Each row was made from one path, in order. Every step used is in the known rows, and no mark comes twice. Write each row's path.
Known rows:
sebi gimos rolaf zopu: [+5.10 -1.57 -0.82 -2.10 +1.58 -2.83 +6.47 -1.29 +0.06 -1.75 -0.54 +1.16 -1.13 -1.85 +1.54 +0.57 +1.14 +2.78 +2.23 -0.40 -0.14 -0.02 +0.95 +2.18 -0.32 -0.07 -1.25]
sebi zopu tefo bazud rolaf: [+1.20 +0.04 -2.34 -2.44 -1.25 -1.71 +1.69 -1.95 +4.07 -0.22 +3.38 +2.64 +4.50 +1.29 +0.48 +0.10 -0.05 +0.73 +0.31 -0.08 +3.45 -1.64 +2.73 +2.90 -3.17 -1.62 +1.11]
gogod sebi: [+1.23 +0.81 +1.03 -1.17 -1.52 -2.17 +1.35 +0.73 +1.14 +1.73 -2.14 -0.33 +0.12 +2.48 -1.18 -1.42 +0.20 +0.72 +0.35 -0.16 -0.16 +0.66 -0.06 -1.37 -0.32 -3.21 -1.06]
rolaf bazud: [+1.42 +0.79 -0.73 +0.47 -0.05 -2.74 +2.76 +1.23 -1.10 -2.36 -1.08 +1.75 -0.17 +0.45 -1.01 -0.66 +1.47 +2.93 +0.78 -1.42 +1.15 +1.54 +1.25 +0.63 -1.42 -1.08 +0.72]
gimos rolaf zopu tefo: [+2.37 +0.01 -1.89 +1.34 +0.58 -0.59 +4.24 -0.88 +1.51 -0.68 +0.58 +1.48 +2.12 -0.06 +1.28 +0.98 +3.57 +0.62 +1.10 +1.59 +1.25 -0.64 +1.30 +3.30 -2.83 -0.16 -2.01]
tefo bazud rolaf: [+2.19 +2.53 -1.58 -2.10 -1.23 -2.90 +3.32 +0.78 +3.35 -0.23 -0.09 +1.26 +1.25 -1.32 +0.09 -0.54 -1.68 +1.03 +1.53 +0.67 +2.37 -0.87 +0.75 +0.81 -2.29 -1.28 +1.08]
zopu rolaf bazud sebi gimos: [+2.89 +0.38 -1.14 -3.46 +0.89 -5.35 +6.12 -1.34 -0.11 -0.38 +1.60 +2.53 +1.38 +0.68 -0.29 -0.41 -0.54 +0.84 +2.29 +0.32 +1.88 +0.48 +2.46 +0.70 -1.69 +1.61 -1.88]
bazud rolaf zopu tefo: [+1.57 +0.44 -4.06 +1.16 -0.07 -2.50 +3.17 -0.39 +1.74 -0.36 +1.84 +2.75 +1.71 +0.54 -0.08 +1.38 +2.14 +0.12 +0.11 +1.28 +2.44 -1.24 +4.28 +3.55 -0.79 -1.89 -0.99]
bazud rolaf: [+1.97 -0.04 -2.36 -0.49 -1.64 -3.29 +2.94 +0.83 +1.50 -0.51 -0.41 +0.28 -0.32 -0.23 -0.94 -0.77 -0.61 +0.17 -0.13 +0.05 +1.89 -1.42 +1.89 +1.64 -1.24 -1.31 +0.44]
bazud sebi gimos rolaf zopu: [+5.72 -0.03 -0.29 -3.38 +1.71 -4.22 +8.80 -2.54 +0.64 -1.05 +0.14 +0.90 -0.44 -1.35 +2.23 +0.13 -0.54 +2.68 +3.91 +1.71 -0.52 -0.24 +1.75 +2.25 -2.09 +0.83 -1.66]
sebi gimos rolaf zopu tefo: [+3.91 -1.92 -2.25 -1.39 +1.48 -1.70 +5.40 -1.57 +1.11 -1.40 +1.57 +2.19 +1.37 -0.47 +1.97 +1.41 +2.69 +1.36 +1.81 +0.51 +0.68 -1.22 +0.97 +2.98 -1.03 +0.35 -1.74]
rolaf zopu: [+2.29 +0.93 -0.81 +1.10 +0.31 -1.41 +3.11 -0.54 +0.22 -1.32 -1.29 +1.43 -0.04 -0.30 -0.28 +0.42 +1.66 +2.43 +0.73 -0.08 +0.65 +1.59 +3.07 +0.31 +0.16 -2.08 -0.41]
gimos rolaf bazud sebi gogod: [+3.83 -0.36 +1.32 -2.58 +0.69 -3.77 +5.60 -1.25 -1.68 -0.24 -1.89 +1.69 -0.43 -2.00 +1.23 -2.80 -0.35 +1.70 +2.48 +1.60 -0.21 -0.22 +0.26 +3.82 -7.66 +1.06 +0.25]
sebi zopu rolaf bazud: [+0.98 -1.34 -0.72 -0.07 -0.35 -2.95 +2.41 -2.24 -0.82 -0.43 +1.73 +2.08 +2.41 +1.96 -1.18 -0.31 +1.95 +1.28 -0.31 -2.36 +3.40 +1.92 +3.37 +1.92 -1.68 -0.49 -0.84]
gogod sebi bazud rolaf: [+3.03 -1.31 -0.80 -2.19 -3.00 -5.26 +2.54 +0.63 +0.56 +2.97 +0.10 +1.20 -1.64 +1.31 -1.11 -2.67 -3.11 +0.50 -0.24 +0.63 +1.28 -0.37 +0.49 +0.93 -1.73 -3.42 -0.98]
bazud rolaf zopu sebi: [+1.83 +0.19 -2.89 -0.34 -0.22 -2.45 +4.49 -1.40 +1.52 -0.33 -0.34 +1.79 +0.41 +0.45 -0.11 -0.84 +0.61 +1.10 +0.75 +0.89 +2.67 +1.15 +5.59 +3.48 +0.46 -3.10 -0.21]
gogod sebi gimos rolaf zopu tefo: [+3.68 -1.24 -0.62 -2.91 +1.22 -2.60 +4.95 -1.15 +1.31 +1.43 +0.93 +1.73 +1.27 +1.40 +1.51 +0.53 +2.44 +1.15 +2.13 +0.66 -0.14 -0.52 -0.21 +1.97 -0.43 -1.58 -3.29]
zopu rolaf bazud sebi: [+1.30 +2.62 -0.64 -0.81 -0.14 -4.21 +5.03 -0.33 +0.05 +0.51 +0.57 +1.94 +2.06 +0.96 -0.88 -0.66 +0.34 +0.06 +1.77 +1.25 +2.67 +1.04 +2.77 +1.09 -3.37 +1.07 -1.96]
gimos rolaf: [+2.58 -0.38 -0.16 -0.13 -1.17 -1.47 +4.14 +0.10 +1.02 -0.73 -1.78 -0.92 -0.10 -0.81 +0.52 -0.74 +0.81 +0.74 +1.16 +0.23 +0.62 -0.64 -1.07 +1.55 -3.21 +0.35 -0.48]
rolaf zopu tefo bazud sebi gimos: [+3.70 +2.59 -1.33 -3.90 +2.28 -2.05 +5.57 -2.65 +3.41 -0.91 +2.29 +4.29 +4.12 -0.19 +2.17 +1.30 -0.19 +2.58 +4.03 +2.25 +0.69 -0.41 +2.92 +0.24 -1.65 -0.37 -0.90]
tefo zopu rolaf bazud sebi: [+1.06 +4.22 +1.33 -0.45 -0.01 -2.57 +4.86 -1.87 +1.00 +0.98 +2.53 +4.26 +2.81 -0.11 -0.38 -0.19 +2.13 +0.40 +4.01 +2.03 +3.33 +1.17 +2.34 +0.19 -2.41 +1.58 -2.10]
sebi gimos: [+3.02 -1.60 -1.13 -2.59 -0.41 -2.47 +3.00 -0.35 +0.81 -2.01 -1.06 +0.61 -0.18 -0.11 -0.25 -0.44 -0.43 +2.14 +0.82 -1.36 -0.02 -0.60 +0.91 -0.73 +0.70 -0.69 +0.69]

Which path is each row?
[+2.87 -1.50 -4.07 +0.73 -1.04 -3.76 +3.09 -0.94 +0.54 +0.10 +3.06 +3.95 +0.53 +0.05 +0.21 +0.09 -0.19 +0.73 -0.33 +1.54 +2.49 -0.93 +4.12 +3.69 -1.82 -1.88 -0.93]
sebi bazud rolaf zopu tefo
[+0.52 -2.46 -1.39 +0.05 -1.33 -0.04 +0.35 -2.55 +1.73 -1.36 +1.89 +1.54 +3.84 +3.05 -0.19 +0.13 +1.90 +0.89 -1.06 -1.18 +1.73 -0.63 +3.04 +1.50 -1.78 -1.67 +0.63]
sebi zopu tefo
[+0.94 +2.37 -2.79 -1.68 -1.14 -1.78 +2.16 +0.58 +4.60 -0.04 +1.74 +2.50 +3.68 +0.10 +0.21 +0.42 -0.01 -0.49 +0.94 +1.50 +2.94 -2.34 +1.34 +1.67 -3.25 -0.89 +0.20]
zopu tefo bazud rolaf
[+1.58 +3.33 -1.17 +0.12 +0.88 +0.16 +2.27 -0.96 +3.59 -0.91 +0.88 +3.82 +3.71 -0.14 +1.03 +1.15 +2.40 +1.62 +1.94 +1.31 +1.71 +0.60 +2.20 +0.48 -1.82 -1.76 -0.34]
rolaf zopu tefo bazud
[+4.09 -1.77 -0.61 -0.07 -0.41 -1.55 +5.39 -2.80 +0.00 -0.43 -0.29 +2.14 -0.71 -0.69 +1.55 -2.03 -0.10 +2.52 +1.39 +1.06 +1.61 +2.45 +2.40 +3.77 -2.45 -1.62 -1.23]
gimos rolaf zopu sebi bazud
[+3.57 +0.08 -0.67 -3.61 +1.11 -5.13 +6.23 -0.47 -0.78 -2.46 +0.20 +2.55 -0.06 +0.31 +0.19 -0.89 -0.95 +3.41 +2.91 -0.51 -0.14 +0.23 +2.11 +0.54 -1.50 +0.29 +0.49]
rolaf bazud sebi gimos
[+2.85 +0.08 +0.95 -2.12 +0.42 -3.55 +3.30 -0.92 -1.81 -0.74 -1.78 +2.78 -0.16 -0.98 -0.03 -2.57 -0.69 +2.11 +1.53 +1.11 -0.27 +0.49 +2.28 +1.64 -5.36 -0.30 +1.19]
rolaf bazud sebi gogod
[+1.24 -1.68 -0.51 -0.39 -1.31 -1.45 +1.66 -3.05 +1.44 +0.40 +1.15 +0.39 +2.97 +1.91 -1.02 -0.28 +0.73 -0.45 -1.33 -1.42 +3.06 +0.68 +3.13 +0.86 -1.33 -0.80 -0.91]
sebi zopu rolaf
[+2.04 +2.50 +1.20 -3.34 -0.81 -2.33 +3.87 -4.43 +3.75 +1.50 +2.06 +1.56 +5.04 +1.15 +0.49 -0.61 -1.64 +0.17 +2.01 +1.11 +3.35 +0.82 +3.06 +0.39 -3.91 +0.19 -0.90]
tefo bazud sebi zopu rolaf
[+2.60 +0.72 -2.68 +0.55 +0.02 -3.70 +4.54 +0.01 +0.60 -0.40 -0.06 +1.53 -0.79 -0.84 -0.22 +0.34 +0.41 +1.35 +0.70 +0.51 +1.94 +0.04 +4.03 +2.35 +0.17 -2.08 -0.24]
bazud rolaf zopu
[+2.35 +0.07 -0.33 +0.09 -0.02 -3.09 +4.84 +1.13 -1.05 -1.58 -1.11 +0.64 -0.62 -0.86 +0.22 -0.88 +1.88 +2.44 +1.87 -0.73 +0.96 +0.60 -0.73 +2.65 -3.51 +0.72 -0.54]
gimos rolaf bazud
[+0.81 +2.47 +0.72 +0.66 -1.36 +0.09 +1.83 -1.87 +2.58 +1.22 +0.87 +2.46 +2.45 -0.58 -0.99 +0.20 +2.75 -1.11 +1.58 +0.85 +3.33 +0.18 +1.22 -1.12 -0.37 +0.42 -1.88]
tefo zopu rolaf
[+3.87 -1.01 +0.81 -4.23 +0.65 -4.88 +5.64 +1.04 -1.11 +0.55 -0.76 +1.13 -1.36 +0.94 +0.54 -1.34 +0.70 +2.68 +2.83 -1.25 -0.43 +0.73 -2.07 +1.56 -1.19 -0.83 -1.64]
gogod sebi gimos rolaf bazud
[+2.05 +4.59 -0.41 -1.25 +1.27 -1.07 +4.48 -1.80 +3.92 -0.10 +1.49 +3.82 +4.49 +0.45 +1.58 +1.07 +0.67 +1.65 +3.46 +3.49 +1.38 +0.07 +3.21 +0.57 -3.30 -1.11 -0.98]
rolaf zopu tefo bazud sebi
[+3.95 -1.63 -0.60 -2.75 +0.82 -4.14 +6.00 +0.52 -1.27 -2.47 -0.10 +1.55 -1.12 -1.18 +0.61 -0.63 +1.14 +3.18 +2.56 -1.45 +0.32 -0.06 -0.96 +2.42 -1.86 +1.26 -0.19]
sebi gimos rolaf bazud
[+3.21 -1.84 -2.33 -0.79 -2.78 -4.63 +2.95 +0.22 +0.20 -0.19 +0.56 +1.50 -1.31 -0.78 -0.79 -1.82 -2.79 +0.99 -0.67 +0.21 +2.10 -0.95 +1.83 +2.01 -2.25 -1.53 +0.60]
sebi bazud rolaf
[+4.04 -0.41 -1.03 -1.33 -1.38 -5.47 +3.63 -0.25 -0.36 +3.06 +0.51 +2.52 -2.17 +0.71 -0.38 -1.71 -1.87 +1.76 +0.32 +0.98 +1.27 +1.16 +2.54 +1.78 -0.53 -4.33 -1.70]
gogod sebi bazud rolaf zopu
[+3.30 -2.62 -0.83 -3.61 -0.06 -1.52 +5.45 -2.06 +1.77 -1.61 -0.90 -0.06 +0.38 +0.26 +1.46 -1.75 -0.08 +1.35 +1.64 -0.53 +0.78 -0.15 +0.34 +2.13 -0.83 -0.01 -0.41]
zopu sebi gimos rolaf
[+1.21 +0.51 -2.26 +1.89 +0.50 -0.34 +2.10 -0.63 +1.36 -1.20 +0.53 +2.46 +2.47 +0.94 +0.15 +1.31 +3.14 +1.04 +0.31 +0.84 +1.15 +0.07 +3.52 +1.22 -0.35 -1.78 -0.92]
rolaf zopu tefo
[+4.11 -1.19 -2.66 +0.30 -0.99 -4.73 +4.34 -0.64 -0.46 -0.11 +0.98 +2.62 -1.85 -1.35 -0.06 -0.76 -1.68 +2.01 +0.26 +0.74 +2.02 +0.41 +3.65 +2.77 -1.04 -2.17 -0.26]
sebi bazud rolaf zopu
[+0.48 +2.32 -1.01 -0.83 -0.80 +0.46 +1.13 +0.11 +4.20 -0.84 +0.56 +2.27 +4.23 +0.34 +0.32 +0.20 +1.19 +0.57 +1.20 +0.97 +1.54 -0.95 +0.24 -0.41 -2.77 -0.81 +0.22]
zopu tefo bazud
[+2.71 -0.88 -2.44 -0.44 -1.34 -4.47 +2.49 -0.31 +0.64 +3.05 +2.35 +3.60 +0.52 +2.09 -0.07 -0.78 -0.32 +0.42 +0.01 +1.73 +1.80 -0.30 +3.07 +2.61 -1.12 -3.76 -2.49]
gogod sebi bazud rolaf zopu tefo
[+3.05 +1.39 +0.66 -1.24 +0.37 -4.15 +7.27 -0.01 -0.52 -0.85 -0.51 +0.81 -0.11 -0.27 +0.94 -1.18 +0.18 +2.46 +3.38 +1.52 +0.62 +0.16 +0.25 +2.97 -5.17 +1.35 -0.75]
gimos rolaf bazud sebi
[+3.18 +3.33 -1.79 -1.33 +0.42 -3.18 +4.57 -0.05 +2.69 -0.09 +0.09 +2.62 +0.83 -2.00 +0.74 +0.34 -0.50 +2.03 +2.12 +1.04 +2.42 +0.70 +3.10 +1.78 -0.97 -2.28 +0.09]
tefo bazud rolaf zopu
[+3.16 +1.09 -1.11 -3.27 +0.71 -1.60 +3.05 -2.73 +2.32 +0.48 -1.14 +3.77 +1.09 -2.49 +1.59 -2.26 -0.89 +1.30 +1.28 +1.64 +2.57 +1.12 +4.46 +3.32 -2.86 -3.25 +1.32]
tefo bazud rolaf zopu sebi gogod
[+3.15 -1.47 -1.66 -2.30 +1.40 -1.64 +4.58 -2.54 +0.85 -2.25 -0.56 +2.36 +0.27 +0.73 +0.76 -0.62 +0.73 +3.08 +1.37 -0.64 +0.66 +1.72 +4.30 +0.93 +2.48 -2.38 -0.16]
rolaf zopu sebi gimos
[+4.45 -0.34 -1.60 -2.76 +1.93 -2.97 +7.60 -2.85 +1.67 -0.73 +2.22 +2.10 +2.17 -0.02 +2.42 +1.10 +0.92 +1.22 +3.27 +2.35 +0.21 -1.66 +2.15 +3.21 -2.73 +1.35 -2.22]
bazud sebi gimos rolaf zopu tefo
[+3.88 +1.06 -2.53 -4.74 +1.26 -3.15 +6.07 -2.08 +3.42 -1.05 +0.74 +3.74 +1.08 -1.08 +1.69 -0.48 -1.23 +2.86 +2.69 +0.34 +2.54 +1.10 +4.24 +2.25 +1.22 -2.46 +0.50]
tefo bazud rolaf zopu sebi gimos
[+4.76 -0.87 +0.15 -4.21 +0.18 -3.72 +7.41 -1.85 +1.44 -0.89 -0.11 -0.24 +0.22 -0.78 +1.61 -0.82 -1.56 +1.37 +3.02 +1.25 -0.52 -1.93 -0.27 +1.26 -3.15 +1.69 -0.69]
bazud sebi gimos rolaf
[+3.61 +0.48 -0.49 +0.69 +0.66 -1.62 +5.35 -0.70 +0.41 -0.76 -1.47 +0.31 -0.48 -1.58 +1.24 +0.41 +1.89 +1.84 +1.70 +0.61 +0.64 +0.70 +1.01 +2.37 -2.01 -0.49 -1.16]
gimos rolaf zopu
